Every row comes from one small tree of marks. The marks that hang from a mark follow it in brackets, in alphabetical order. Every link used is in the known rows. Which tree was each row made from?
Known rows
fiba{bazel fizuf}: [ 0.172  1.009  1.983 -1.623 -1.442 -0.262  3.153  1.572 -4.140  2.792
  0.657 -2.193  0.756  1.206  1.358  3.643 -0.153 -0.592  2.823 -3.179
  3.706  3.031  0.592 -1.202]
fizuf{fiba lunat}: [-2.058  1.600 -0.243 -2.459 -0.082  0.041 -1.335  1.230  0.377  2.967
 -0.067 -2.207  3.099  3.559  3.119  2.030  2.193  1.385  2.445 -1.984
  3.003 -1.714 -0.119  0.007]
dokor{dafik lunat{fizuf}}: [-2.492  1.666 -0.743 -2.612 -4.033 -0.524 -3.032 -0.357 -3.175 -0.747
 -0.082 -0.596 -1.538 -0.461  3.034 -0.735  1.301  2.799  0.479 -0.665
  3.237 -3.763 -1.368 -1.961]
dokor{lunat{fizuf{loted}}}: [-1.346  3.058  0.228 -3.199 -3.276  0.991 -0.939 -1.748 -2.393 -0.786
  1.216 -0.028 -0.114  0.631  3.591 -0.673  2.434  1.873  1.254  0.879
  4.349 -2.622 -1.436  0.293]
fiba{bazel fizuf{loted}}: [ 0.686  2.010  1.305 -2.942 -1.950  0.328  3.692 -0.624 -3.583  1.920
  1.429 -2.010  0.441  0.763  2.480  3.304  0.154 -1.707  2.915 -2.228
  3.696  3.008  0.082 -0.408]
lunat{dokor fizuf{fiba{bazel}}}: [-1.275  3.940  0.305 -2.270 -3.885  0.421 -1.412  0.774 -3.247  1.847
  0.981 -3.670 -0.571  0.795  4.147 -0.687  1.826  3.087  0.851 -3.997
  1.819 -1.601 -2.172  0.295]
dokor{dafik lunat{fizuf{fiba}}}: [-2.592  2.120 -1.480 -2.987 -3.583 -0.154 -3.859 -0.603 -3.868 -1.149
 -0.015 -1.146 -1.084 -0.681  3.950 -0.996  1.226  3.301  0.406 -1.038
  3.594 -4.184 -2.063 -1.473]
dokor{dafik lunat{fizuf{fiba loted}}}: [-2.016  3.085 -1.978 -4.145 -3.990  0.455 -3.542 -2.409 -3.607 -1.786
  0.736 -1.108 -1.355 -0.812  5.110 -1.225  1.507  2.366  0.605 -0.364
  3.441 -3.946 -2.544 -0.879]
fiba{bazel fizuf{lunat{dokor{dafik}}}}: [-0.214  0.219 -0.315 -2.834 -3.355 -0.249  0.736  3.044 -1.969  3.371
 -0.037 -2.528 -0.600  0.069  0.857  2.617 -0.672 -0.288  2.159 -3.961
  0.534  0.480  0.015 -3.137]
loted{fizuf{fiba lunat{dokor}} vuzi}: [-3.198  2.658  0.930 -2.866  0.559 -3.179 -2.304  2.210  1.171  5.299
 -2.432  0.595  2.328 -0.665  3.279  1.781  0.473 -1.406  2.069 -3.502
  0.631  1.754  0.017 -0.386]
fizuf{lunat{dokor}}: [-2.204  1.421 -0.044 -2.009 -2.008 -0.074 -0.897  1.962  1.785  3.779
 -0.400 -1.342  1.523  1.689  2.097  1.544  2.314  1.146  1.888 -2.000
  1.100 -2.432 -0.294 -1.645]
bazel{fiba{fizuf}}: [-0.348  0.976  1.291 -2.029 -0.883 -0.511  2.720  2.795 -3.084  2.924
  1.519 -1.897  0.940  1.127  1.504  2.404  0.861  0.138  3.275 -1.535
  5.695  3.471  0.996 -0.320]
fizuf{fiba{bazel} lunat{dokor{dafik}}}: [-2.540  1.779 -1.183 -2.874 -2.621 -0.114 -2.008  1.897 -1.501  2.977
 -0.339 -3.678  0.479  1.252  3.285  0.515  0.739  1.340  1.620 -5.357
  0.206 -3.220 -1.183 -2.694]
fiba{bazel fizuf{loted lunat{dokor}}}: [ 0.639  1.642 -0.306 -3.847 -3.128  0.896  2.096  1.013 -1.283  2.831
  1.154 -2.232  0.055  0.506  1.925  2.464  0.214 -1.494  2.504 -2.758
  1.044  1.023 -0.328 -1.625]
fiba{bazel fizuf{loted lunat}}: [ 0.761  1.036  0.248 -3.652 -2.261  0.633  2.713  0.689 -1.663  2.604
  1.327 -2.210  0.651  1.944  1.464  2.965  0.149 -2.038  3.200 -2.074
  2.241  1.973  0.887 -0.936]
fiba{bazel fizuf{lunat{dokor}}}: [ 0.075  0.492  0.462 -2.613 -2.628  0.247  1.663  3.197 -1.679  3.920
  0.302 -2.248  0.394  0.795  0.763  2.771 -0.066 -0.362  2.337 -3.690
  1.169  1.180  0.224 -2.321]
fizuf{fiba{bazel}}: [-1.929  2.647  1.621 -1.363 -0.418 -0.228  1.095 -0.172 -4.068  2.270
  0.353 -3.224  2.023  2.531  3.866  1.794  1.199  1.051  2.475 -4.232
  4.147 -0.099 -0.450 -0.051]
fiba{fizuf{loted{vuzi}}}: [-0.141  1.838  1.241 -2.573 -0.893 -0.849  1.112 -1.062 -1.281  1.781
  0.681 -0.282  1.085 -0.918  3.695  4.196  0.447 -1.948  2.751 -0.108
  4.495  3.747 -0.197  0.209]
bazel{fiba{fizuf{loted lunat}}}: [ 0.013  1.049 -0.074 -3.542 -1.549  0.082  2.368  2.106 -1.155  2.789
  2.159 -1.888  0.808  1.711  1.568  1.982  1.064 -0.905  3.451 -0.650
  4.662  2.707  1.259 -0.039]

Which tree is each row?
[-2.577  1.184 -0.963 -2.317 -2.777 -0.686 -2.092  1.860  1.449  3.306
 -0.846 -1.600  0.318  0.840  2.334  1.396  1.669  1.200  1.483 -2.440
  0.369 -3.177 -0.607 -2.608] : fizuf{lunat{dokor{dafik}}}
[-2.798  2.265 -0.841 -3.169 -3.251 -1.105 -2.541 -0.681  1.784  2.201
 -0.369 -0.832 -0.663 -1.058  3.941  0.861  0.967 -1.439  2.031 -1.818
  0.342 -1.881 -0.604 -1.966] : fizuf{loted{vuzi} lunat{dokor{dafik}}}
[-2.979  1.300  2.246 -2.046  0.727 -3.821 -0.525  2.303  1.444  5.326
 -2.239  1.338  2.284  0.920  1.390  2.299  0.371 -2.470  2.667 -2.493
  1.456  2.966  2.370 -0.268] : loted{fizuf{lunat} vuzi}
[-1.772  2.500  0.536 -2.773 -2.962  0.791 -1.190 -0.081 -4.536 -0.263
  0.871 -1.456  0.311  1.240  3.306 -1.055  1.406  2.803  1.148 -1.812
  4.186 -2.616 -1.551 -0.316] : dokor{lunat{fizuf{fiba{bazel}}}}
[-1.908  3.387  1.733 -2.224  1.163 -1.974  1.593  0.448 -2.585  4.008
 -1.131 -0.897  2.556  1.707  2.787  2.149  1.249 -0.757  2.291 -3.994
  2.499  2.197  0.241  0.562] : loted{fizuf{fiba{bazel}}}
[-2.609  2.091 -2.015 -2.955 -2.023 -0.206 -3.257  1.417  0.477  2.869
 -0.613 -2.503  1.309  0.760  4.055  1.099  1.846  2.064  1.517 -3.105
  0.727 -3.724 -1.781 -1.965] : fizuf{fiba lunat{dokor{dafik}}}
[-2.324  2.436 -0.160 -3.512 -0.532 -0.478 -1.806 -1.233  0.745  1.955
  0.338 -1.497  2.351  1.730  4.990  1.534  1.433 -1.272  3.027 -1.350
  3.092 -0.322 -0.044  0.802] : fizuf{fiba loted{vuzi} lunat}
[-1.542  4.771 -0.057 -3.125 -3.690 -0.073 -2.909 -1.417 -1.466  0.781
  1.101 -2.217 -0.595 -1.087  6.087 -0.535  2.047  1.399  0.974 -1.704
  2.346 -0.904 -2.845  1.369] : lunat{dokor fizuf{fiba loted{vuzi}}}
[-0.524  0.749  0.534 -3.259 -1.365 -0.565  1.734  2.134 -1.302  2.901
  1.736 -1.527  0.543  0.897  1.904  1.916  0.295 -1.655  3.605 -1.075
  4.663  3.496  1.542 -0.237] : bazel{fiba{fizuf{loted{vuzi} lunat}}}
[-3.075  2.873  2.450 -1.826  1.704 -3.763 -0.639  0.463 -1.139  4.195
 -2.039  0.808  2.789 -0.476  3.818  2.543  0.434 -1.687  2.472 -3.077
  3.104  3.622  0.578  0.890] : loted{fizuf{fiba} vuzi}
[-2.575  2.292 -0.666 -3.192 -4.386 -0.712 -3.296 -1.849 -2.942 -1.396
  0.218  0.021 -2.203 -1.709  4.186 -1.090  0.555  1.134  0.804 -0.171
  3.127 -2.772 -1.514 -1.497] : dokor{dafik lunat{fizuf{loted{vuzi}}}}
[ 0.024  1.491 -0.509 -3.828 -2.355  0.379  1.918  2.229 -0.942  2.957
  2.062 -1.994  0.321  0.501  1.978  1.589  1.185 -0.647  3.010 -1.127
  3.624  1.895  0.324 -0.682] : bazel{fiba{fizuf{loted lunat{dokor}}}}
[-1.301  2.831 -0.528 -3.879 -1.395  0.758  0.652 -1.135 -1.058  2.038
  1.216 -3.191  1.882  3.482  3.858  0.847  1.715 -0.687  2.945 -2.943
  2.393 -1.410 -0.155  0.253] : fizuf{fiba{bazel} loted lunat}
[-1.183  3.108  1.148 -1.846 -2.658 -0.190 -0.280  0.256 -3.993  1.388
  1.198 -3.775  0.198  3.228  3.430  0.008  1.499  2.268  1.828 -2.950
  3.702 -0.156 -0.408  1.504] : lunat{fizuf{fiba{bazel}}}
[ 0.034  1.552  2.014 -2.403 -1.833 -0.612  2.882 -0.449 -3.680  2.027
  0.956 -1.594  0.010 -0.191  2.807  3.370 -0.802 -2.711  2.981 -2.627
  3.725  4.101  0.606 -0.506] : fiba{bazel fizuf{loted{vuzi}}}
[-0.309  0.169  0.457 -2.653 -1.330 -0.308  2.111  3.826 -1.547  3.570
  1.541 -2.037  1.074  2.075  0.684  2.189  0.848  0.064  3.368 -1.499
  4.609  2.765  1.635 -0.711] : bazel{fiba{fizuf{lunat}}}
[-1.444  3.589 -1.143 -4.131 -2.553  1.286 -0.289 -0.753 -0.624  2.246
  0.923 -3.300  1.081  1.493  4.550  0.365  1.860 -0.011  2.190 -3.723
  0.852 -2.682 -1.664 -0.714] : fizuf{fiba{bazel} loted lunat{dokor}}
[-1.945  3.203  0.207 -3.421 -2.740  0.457 -2.314 -1.937 -3.123 -0.982
  0.884 -0.322  0.169 -0.275  4.937 -0.854  1.507  1.549  1.209 -0.082
  4.748 -1.988 -1.960  0.566] : dokor{lunat{fizuf{fiba loted{vuzi}}}}
[-1.962  2.541 -1.968 -3.749 -3.291  0.090 -1.558 -0.909  1.890  2.047
  0.290 -1.393 -0.175  0.204  3.751  0.938  2.317 -0.301  1.715 -1.202
  0.241 -3.302 -1.266 -1.713] : fizuf{loted lunat{dokor{dafik}}}
[-2.261  3.703  1.090 -2.593 -0.020 -0.761 -0.676 -2.915 -1.708  0.892
  0.513 -1.278  1.957  0.097  6.368  1.992  1.449 -0.927  2.678 -1.601
  4.703  0.865 -0.985  1.380] : fizuf{fiba loted{vuzi}}
[-1.346  3.914  0.782 -2.913 -0.789  0.600  1.730 -2.792 -3.486  1.032
  1.454 -3.093  1.566  1.901  5.372  1.319  1.596 -0.387  2.608 -3.049
  3.940 -0.243 -0.972  0.785] : fizuf{fiba{bazel} loted}
[-3.014  1.941  2.149 -2.505  0.685 -3.474 -0.484  2.243 -0.822  5.117
 -2.007 -0.320  2.173  1.293  2.251  1.743 -0.430 -2.268  2.837 -4.565
  1.273  2.991  1.706 -0.170] : loted{fizuf{fiba{bazel} lunat} vuzi}
[-2.034  2.988 -0.672 -1.918 -4.844 -0.636 -2.965  0.600 -1.428  1.515
  0.267 -2.347 -2.013 -0.753  3.454 -0.318  1.803  2.921  0.396 -2.194
  0.994 -2.633 -2.059 -0.782] : lunat{dokor{dafik} fizuf}
[-1.467  3.332  1.387 -2.179 -2.919 -0.949 -0.713 -1.686 -1.335  0.911
  1.256 -1.366 -0.401  1.447  3.759  0.334  1.806  0.065  1.977 -0.260
  3.879  0.851 -0.028  2.132] : lunat{fizuf{loted{vuzi}}}
[-2.202  2.257  0.568 -3.375 -1.334 -0.510 -0.292 -0.837 -1.135  2.273
  0.649 -2.616  1.422  2.253  4.302  0.847  0.223 -1.848  3.163 -3.649
  2.469 -0.074  0.322  0.000] : fizuf{fiba{bazel} loted{vuzi} lunat}
[-0.867  4.293 -0.195 -3.253 -2.434  0.445 -1.090 -2.205 -2.134  0.197
  1.933 -2.601  0.813  2.416  5.016  0.184  2.796  1.617  1.762 -0.325
  4.194 -0.609 -1.331  2.893] : lunat{fizuf{fiba loted}}
[-2.054  1.501  0.440 -2.356 -0.800  0.142  0.011  1.591 -1.711  3.204
  0.270 -3.272  2.417  4.140  2.540  1.287  1.165  0.763  2.758 -4.097
  2.402 -1.319  0.452 -0.705] : fizuf{fiba{bazel} lunat}
[-1.811  2.721  0.085 -2.785 -2.475  0.768 -2.172 -0.272 -3.368 -0.374
  0.510 -0.684  0.774  0.958  3.798 -0.523  2.163  3.265  0.917 -0.397
  4.712 -2.843 -1.871  0.055] : dokor{lunat{fizuf{fiba}}}
[-2.031  3.238 -2.802 -4.553 -2.484  0.625 -2.865 -1.365  0.946  1.694
  0.272 -2.476  0.748  0.101  5.431  0.669  2.131  0.460  1.725 -1.949
  0.722 -3.752 -2.399 -1.063] : fizuf{fiba loted lunat{dokor{dafik}}}
[-1.631  2.921 -0.994 -3.413 -2.579  0.552 -0.446 -0.748  2.337  2.553
  0.673 -1.264  0.981  1.173  3.482  1.214  2.737 -0.230  2.110 -0.745
  1.059 -2.409 -0.928 -0.641] : fizuf{loted lunat{dokor}}
[ 0.160  1.536 -1.972 -4.148 -2.776  0.340 -0.757  0.244  0.786  2.145
  0.384 -0.989  0.080 -0.972  3.030  3.257  1.132 -0.794  2.065 -0.358
  1.340  0.030 -1.135 -1.561] : fiba{fizuf{loted lunat{dokor{dafik}}}}
[-0.866  5.200 -0.929 -3.523 -3.767  0.879 -2.148 -1.840 -1.444  0.679
  1.539 -2.731 -0.210 -0.097  5.819 -0.420  2.933  2.192  0.889 -1.310
  2.337 -1.969 -3.195  1.743] : lunat{dokor fizuf{fiba loted}}
